Known rows, with every way that one mark hangs from another:
(Q A): [-0.53  0.26  0.05  0.14  0.26  0.21  0.46  0.36 -0.15  0.26 -0.52 -0.09
  0.12  0.33  0.33 -0.35  0.17 -0.03 -0.62 -0.89 -0.44 -0.37 -2.13  1.19
 -0.24 -0.33]
(T (A M Q)): [-0.49  0.44 -1.13  0.05 -0.25  0.60  1.80  1.70  0.40  0.25 -0.80 -0.86
 -1.63  3.04 -0.26 -1.01  0.35 -0.96  0.63  1.35  0.62  0.20 -0.36 -0.99
 -1.04 -0.56]
(G (A D Q)): [ 0.09 -1.58 -0.55 -0.40  1.91  0.56  0.04  0.51  0.99  0.05  0.80 -0.01
 -0.49  4.33 -0.90 -0.09  1.68 -1.02  1.16  1.20  1.40  0.74  1.78  0.48
 -1.01  0.14]
(M (A D Q T)): [ 0.53 -2.68 -0.59 -0.69  1.28  0.58  1.25  0.29  0.79 -2.60  0.08  0.34
 -0.68  2.26 -0.46  0.70  1.39 -0.20  0.33  1.96  0.77  0.45  0.13  0.44
 -0.85 -0.67]
(T (A (C P) D M)): [ 0.62  1.27 -1.18  0.16 -0.40  0.30 -0.08  1.32  0.99  0.96 -0.50 -1.00
  0.44  2.47 -0.38 -0.73  1.53 -2.45 -1.00 -1.19  0.24  0.57  0.31 -2.07
 -2.19 -0.71]
(A M Q): [ 0.19 -1.19 -0.94  0.39  0.45  0.50  1.17  1.78  0.37 -0.94  0.24 -0.30
 -2.17  3.51 -0.47 -0.21  0.41 -1.15  0.48  2.05  1.00  0.04 -0.06 -0.09
 -0.25 -0.31]
(Q (A D E)): [-0.03  0.21 -0.75 -0.08  0.27  0.58  0.05  1.06  0.38 -0.08 -0.20 -0.51
  0.64  3.15 -0.07  0.15  1.38 -0.19 -0.56 -0.22  0.02  0.49 -1.84  1.14
 -0.59 -0.38]
(M A): [-0.05 -1.92  0.13 -0.30 -0.01 -0.05  0.24  0.00 -0.12 -2.28 -0.27  0.12
 -0.17  0.05  0.09 -0.56  0.32 -0.11 -0.10  0.40 -0.35 -0.11 -0.22  0.33
 -0.26 -0.08]
(C P): [ 0.47 -0.17 -0.24  0.16 -0.28 -0.84 -0.82  0.57  1.07  0.19 -0.06  0.72
  0.29 -0.32  0.02  0.33 -0.74  0.28 -0.91  0.27 -0.60  0.29  0.71 -0.37
 -0.75 -0.51]
(G A): [-0.16 -0.36 -0.43 -0.29  0.15 -0.07 -0.22  0.09  0.25  0.48  0.62  0.07
  0.33  0.23 -0.19 -0.90  0.57 -0.41  1.03  0.38 -0.02  0.01  1.50 -0.54
 -0.68  0.62]
(T A): [-0.38  1.69 -0.35 -0.40 -0.47  0.19  0.67  0.12 -0.02  1.11 -0.89 -0.56
  0.27  0.00  0.13 -0.79 -0.20  0.05  0.25 -0.56 -0.30  0.14 -0.31 -1.04
 -0.84 -0.23]
(G (A C D Q)): [-0.16 -0.73 -1.02 -0.09  1.95  0.78 -0.44 -0.32  0.42  0.49  0.35  0.40
  0.14  4.71 -0.60  0.16  2.22 -0.95  0.95  0.02  1.00  0.76  1.58 -0.42
 -1.11  0.25]
(Q (A C E)): [-1.04  1.37 -1.45  0.45 -0.60  0.42 -0.14  0.08 -0.67  0.95 -1.16  0.63
  0.95  1.88  0.77  0.04  0.92  0.92 -0.81 -1.21 -1.51  0.25 -2.44 -0.33
 -0.46 -0.15]
(Q (A (C P) E)): [-0.55  1.28 -1.75  0.70 -0.64 -0.26 -0.77  0.56  0.22  1.06 -1.29  1.08
  1.35  1.52  0.64  0.12  0.41  1.20 -1.60 -0.95 -1.82  0.47 -1.93 -0.79
 -1.00 -0.60]
(T (A C D M Q)): [-0.01  0.81 -1.34  0.09  0.66  1.16  0.97  0.95  0.36  0.72 -0.75 -1.06
 -0.98  5.12 -0.58 -0.38  2.00 -2.03  0.33 -0.18  1.08  0.69 -0.13 -1.31
 -1.36 -0.66]
(E (A D)): [-0.19 -0.97  0.65 -0.43  0.87  0.52 -0.57 -0.17  0.32 -0.11 -0.94 -1.19
  1.32  1.14 -0.49 -0.23  1.16 -1.19 -0.29  0.16  0.89  0.72 -1.25  1.10
  0.17 -0.39]
(G (A E Q T)): [-0.31 -0.26 -2.32 -0.48 -0.11  0.48  0.83  0.80  0.70  0.32  0.41  0.99
 -0.20  1.95 -0.16  0.18  0.62  1.42  1.81  3.20 -0.57  0.66  1.31 -1.47
 -1.03  0.17]
(Q (A C E M T)): [-0.14  1.31 -2.25  0.40 -1.46  0.92  1.06  1.51 -0.09  0.13 -0.62  0.10
  0.45  0.48  0.56 -0.24  1.45 -0.30 -0.54  0.10 -1.31 -0.21 -2.48 -1.50
 -1.03 -0.27]
(A D): [ 0.64 -0.44  0.27 -0.22  0.92  0.47 -0.35  0.05  0.52 -0.32  0.57 -0.74
  0.35  1.90 -0.47  0.41  1.07 -1.25 -0.09 -0.28  1.11  0.44  0.40  0.53
 -0.37 -0.11]
(A C D E Q): [-0.08  0.08 -1.77  0.35  0.99  0.79 -0.42  0.08  0.28  0.26 -0.51  0.64
  0.10  6.43 -0.40  1.39  1.96  0.63  0.22  0.69  0.42  1.33  0.02 -0.77
 -0.47 -0.27]

Rows:
[-0.63 -0.42 -1.27 -0.04 -0.01  1.05  0.93  0.52  0.01 -0.10 -1.73  0.00
 -0.36  1.09 -0.29 -0.04  1.16 -0.59  0.08  1.71  0.30  0.28 -1.78 -1.05
 -0.20 -0.67]  (E (A C M Q T))
[ 0.81 -0.13 -1.37 -0.27 -0.10  1.05  0.22  0.67  0.74  0.07  1.25 -0.53
  0.57  1.09 -0.45 -0.43  2.66 -2.60  0.82  0.11  0.74  0.05  1.64 -2.00
 -1.76  0.37]  (G (A C D M T))
[-0.55 -1.08 -2.33 -0.06 -0.26  0.36  0.86 -0.03 -0.11 -1.67 -0.90  1.70
 -0.05  2.07  0.26  0.63  1.12  1.87  0.47  1.87 -1.22  0.65 -0.61 -1.54
 -0.73 -0.36]  (M (A C E Q T))
[ 1.11  0.60 -1.09  0.02  0.07  0.02 -0.84 -0.28  1.16  0.33  0.14  0.78
  1.41  0.13 -0.10  1.47  1.39 -0.30 -1.13 -0.72 -0.23  0.77  0.75 -1.55
 -1.42 -0.75]  (A (C P) D T)
[ 0.05  0.12 -1.21  0.05 -1.17  0.19 -0.33  0.88  0.56  0.19 -1.48 -0.11
  1.17 -1.60  0.03 -0.26  0.70 -0.93 -1.16  0.75 -0.61  0.15 -1.14 -1.69
 -0.81 -0.74]  (E (A (C P) M T))
[ 0.83 -1.54 -1.29 -0.46  0.92  1.01  1.26  1.68  1.34 -0.71  1.40 -0.50
 -1.08  3.23 -0.98 -0.22  2.09 -2.22  1.56  2.63  1.55  0.36  1.80 -0.67
 -1.64 -0.08]  (G (A D M Q T))
[-1.42 -0.32 -0.54  0.05  1.18  0.66 -0.20 -0.77 -0.52  0.60 -2.30  0.46
  0.42  2.20 -0.15  0.13  0.77  0.63  0.01  0.43 -0.09  0.59 -1.83  0.10
  0.37 -0.51]  (E (A C Q))
[-0.72  0.76 -1.81 -0.01 -0.59  0.22 -0.84 -0.28 -0.07  1.30  0.01  0.83
  1.16  1.65  0.15 -0.60  1.20  0.42  0.89  0.14 -1.12  0.59  1.15 -2.02
 -0.83  0.66]  (G (A C E))
[-0.94  1.44 -1.74 -0.28 -0.30  0.36  1.11  0.73  0.33  1.04 -1.34  0.07
 -0.54  3.66 -0.06 -0.16 -0.05  1.56  0.90  1.71 -0.53  0.94 -0.55 -1.44
 -0.91 -0.44]  (T (A E Q))
[-0.65  1.74 -2.04 -0.05  0.48  0.95  0.30  0.06  0.22  1.63 -1.26 -0.10
  0.39  5.78 -0.21  0.37  1.60  0.54  0.43  0.12  0.12  1.55 -0.32 -1.70
 -1.30 -0.49]  (T (A C D E Q))
[ 0.23 -1.86 -0.89 -0.30  1.29  0.76  0.76 -0.41  0.21 -2.19 -0.34  0.77
 -0.15  2.51 -0.27  0.92  1.99 -0.10  0.07  0.80  0.57  0.60  0.03 -0.34
 -0.94 -0.62]  (M (A C D Q T))
[ 0.54  0.35 -1.00 -0.50  0.42  0.69 -0.30 -0.60  0.41  0.69  0.78  0.24
  1.33  0.35 -0.36  0.13  2.34 -1.06  0.78 -0.47  0.18  0.41  1.67 -1.48
 -1.40  0.34]  (G (A C D T))
[ 0.68  0.08 -1.56 -0.11 -0.77  1.05  1.28  2.24  0.89 -0.69  0.49 -1.02
  0.22  1.91 -0.03 -0.12  1.92 -1.38 -0.24  1.06  0.04  0.18 -1.93 -0.15
 -1.16 -0.49]  (Q (A D E M T))
[ 0.83  0.49 -1.33 -0.47 -0.67  0.75  0.26  0.55  0.86 -0.21  0.67 -0.11
  1.03  1.29 -0.29  1.05  1.22  0.23  0.29  1.40  0.13  0.93  0.21 -0.95
 -0.80 -0.23]  (A D E T)
[-0.87  1.72 -2.71  0.25 -0.84  0.75  1.11  1.39 -0.16  1.12 -1.33 -0.22
 -0.77  4.67  0.08 -0.69  1.09  0.10  0.56  1.08 -0.51  0.71 -0.72 -2.64
 -1.25 -0.32]  (T (A C E M Q))
[ 0.23  0.75 -1.30  0.28  0.02  0.58 -1.12 -0.21  0.09  0.66 -0.18  0.04
  1.24  3.60 -0.11  0.72  1.98 -0.11 -0.18 -0.67 -0.11  1.10 -0.08 -1.15
 -0.49  0.14]  (A C D E)
[ 0.63 -0.83 -1.57 -0.17 -0.43  0.69 -0.22  1.96  0.99 -0.34  1.39 -1.11
  0.11  3.81 -0.77 -1.13  2.14 -2.36  1.20  1.73  0.79  0.61  1.62 -0.96
 -1.45  0.66]  (G (A D E M))
[ 0.10  0.03 -1.86  0.37 -0.12  0.90  1.38  0.77  0.08 -0.29 -0.20  0.63
 -1.38  1.80 -0.13  0.65  1.25 -0.44  0.34  1.45  0.04  0.00 -0.24 -1.82
 -0.71 -0.40]  (A C M Q T)
[ 0.21  1.55 -0.90  0.04 -0.18  0.96  0.59  0.76  0.13  0.86 -0.37 -1.56
  0.21  2.87 -0.15 -0.98  1.99 -2.50 -0.12 -1.43  0.60  0.41 -0.22 -1.77
 -1.63 -0.31]  (T (A C D M))
[ 1.04  0.82 -2.27  0.14 -1.07  1.13  0.25  1.22  0.52 -0.37  0.47 -0.47
  0.64  2.31 -0.22  0.52  2.48 -1.37  0.08  0.76  0.01  0.60  0.02 -2.24
 -1.36 -0.08]  (A C D E M T)
[-0.60 -0.32 -0.74 -0.46  1.39  1.19  0.07 -0.69  0.25  0.39 -1.63  0.02
  1.07  2.18 -0.62  1.02  1.80 -0.02 -0.03  0.76  0.62  0.91 -1.38 -0.13
 -0.22 -0.71]  (E (A C D Q T))
[ 0.99  1.17 -2.20  0.06 -0.78  0.14 -0.91  0.30  1.19  0.62 -0.07  1.01
  1.86  1.42 -0.11  1.53  1.43  0.65 -0.97  0.21 -0.83  1.14  0.53 -2.25
 -1.53 -0.59]  (A (C P) D E T)
[ 0.58 -0.24 -0.80 -0.05  0.68 -0.16 -1.66 -0.07  1.05  0.88  0.49  0.42
  1.43  2.05 -0.31 -0.08  1.85 -1.32 -0.40 -0.98  0.08  0.81  2.09 -1.13
 -1.69 -0.03]  (G (A (C P) D))
[ 0.16 -0.60 -1.65  0.92  0.19 -0.09 -0.15  1.45  0.83 -0.14 -0.55  0.95
 -1.44  3.56 -0.14  0.18  0.59 -0.82 -0.80  0.91  0.14  0.38  0.39 -1.31
 -0.93 -0.82]  (A (C P) M Q)
[ 0.23  0.08 -0.86 -0.18  0.62  0.99  1.53  1.82  0.81  0.04 -0.21 -1.53
 -1.43  4.78 -0.76 -0.66  1.40 -2.00  0.57  0.98  1.51  0.64 -0.02 -0.46
 -1.50 -0.67]  (T (A D M Q))
[-0.30 -0.42 -1.83 -0.20 -1.19  0.17  0.27 -0.33 -0.29 -1.43 -0.65  1.16
  1.02 -0.25  0.61  0.23  1.09  1.41  0.14  0.79 -1.56  0.30 -0.53 -2.00
 -0.76  0.04]  (M (A C E T))
[ 0.48 -0.27 -1.82 -0.30  0.49  0.89  0.89  0.86  1.14 -0.46  0.34  0.36
 -0.10  3.91 -0.68  1.59  1.29  1.01  0.77  2.81  0.45  1.17  0.13 -0.65
 -0.62 -0.55]  (A D E Q T)
[-0.63  0.96 -2.17  0.03 -0.91  0.82  1.69  2.26  0.51  0.46 -0.77 -0.62
 -1.40  4.21 -0.11 -0.97  0.36  0.05  0.91  2.27 -0.01  0.72 -0.47 -1.68
 -1.07 -0.36]  (T (A E M Q))
[ 0.03  0.99 -0.67 -0.04  0.60  0.90  0.43 -0.31  0.02  0.35 -0.34 -0.11
  1.12  0.41  0.22  0.72  2.08 -0.73 -0.90 -1.89 -0.18  0.05 -1.97  0.10
 -1.01 -0.62]  (Q (A C D T))
[ 0.58  0.36 -1.72  0.52 -0.52  0.95 -0.53  1.24  0.31 -0.27  0.37 -0.82
  0.32  4.34 -0.34  0.07  2.49 -1.87 -0.15  0.16  0.39  0.73 -0.13 -1.67
 -0.91  0.14]  (A C D E M)
[-0.26  1.80 -2.18  0.03 -1.42  0.44  0.09 -0.23 -0.14  0.82 -0.51  1.09
  1.31 -0.34  0.44  0.93  0.74  1.74  0.12  0.48 -1.60  0.43 -0.43 -2.43
 -0.61  0.01]  (A C E T)
[ 0.10 -0.78 -1.31  0.00  1.24  0.75  0.08  0.94  0.78 -0.31  0.02  0.06
 -0.52  6.02 -0.72  1.12  1.24  0.44  0.61  2.12  0.86  1.37  0.07  0.13
 -0.39 -0.31]  (A D E Q)
[-0.60 -0.02 -2.57  0.32  0.14 -0.35 -1.08  0.49  0.80  1.14 -0.48  1.89
  0.43  3.98 -0.12  0.08  0.63  1.40  0.35  1.60 -1.11  1.14  1.62 -2.06
 -1.45 -0.06]  (G (A (C P) E Q))
[-0.19  1.02 -1.24  0.32  0.32  0.90 -0.51  0.12 -0.14  0.55 -0.58 -0.13
  1.34  3.52  0.26  0.37  2.04 -0.28 -0.94 -1.50 -0.46  0.63 -2.14  0.15
 -0.71 -0.29]  (Q (A C D E))
[-0.12 -0.73 -2.00  0.36 -0.34  0.50  0.92  2.26  0.55 -0.77 -0.04  0.03
 -1.82  4.68 -0.25 -0.11  0.55 -0.13  0.74  3.15  0.20  0.59 -0.21 -0.75
 -0.30 -0.12]  (A E M Q)
[ 0.59 -0.61 -0.64 -0.41  1.37  0.87  1.09  0.32  1.13 -0.61  0.47  0.17
 -0.62  2.61 -0.72  1.47  1.21  0.04  0.49  1.74  1.27  0.74  0.35  0.01
 -0.68 -0.65]  (A D Q T)
[ 0.36 -0.32 -2.46  0.08 -1.06  0.76  1.80  2.25  0.77 -0.86  0.27  0.28
 -1.62  2.60 -0.27  0.48  0.49  0.54  0.88  3.95 -0.12  0.50 -0.22 -1.61
 -0.64 -0.43]  (A E M Q T)
[ 1.17 -1.22 -1.04 -0.16  0.83  1.17  1.61  1.77  1.15 -1.50  0.83 -0.63
 -1.56  3.31 -0.89  0.70  1.69 -1.75  0.66  2.42  1.74  0.38  0.34 -0.23
 -1.02 -0.69]  (A D M Q T)
[ 0.34 -1.35  0.30 -0.23  0.35  0.89 -0.12  1.22  0.49 -0.72 -0.47 -1.99
  0.47  1.93 -0.83 -0.84  1.55 -2.84 -0.13  0.85  1.40  0.32 -1.24  0.61
 -0.12 -0.28]  (E (A D M))
[-0.18 -1.82 -1.78 -0.38 -0.25  0.25  1.34  0.69  0.50 -2.27 -0.48  1.20
 -0.68  1.79  0.12  0.49  0.41  1.83  0.59  3.22 -0.91  0.67 -0.41 -0.77
 -0.67 -0.46]  (M (A E Q T))
[-0.29  0.61 -1.41  0.11  0.45  0.58  0.93 -0.59 -0.09  0.45 -0.80  1.39
 -0.32  1.05  0.14  1.26  0.77  1.31  0.35  0.69 -0.38  0.30 -0.19 -1.32
 -0.47 -0.50]  (A C Q T)
[ 0.65 -0.85 -0.22 -0.63 -0.23  1.09  0.48  1.10  0.75 -0.72 -0.37 -1.71
  0.73  0.02 -0.66 -0.41  1.71 -2.29 -0.02  1.40  1.17  0.19 -1.21  0.02
 -0.49 -0.47]  (E (A D M T))
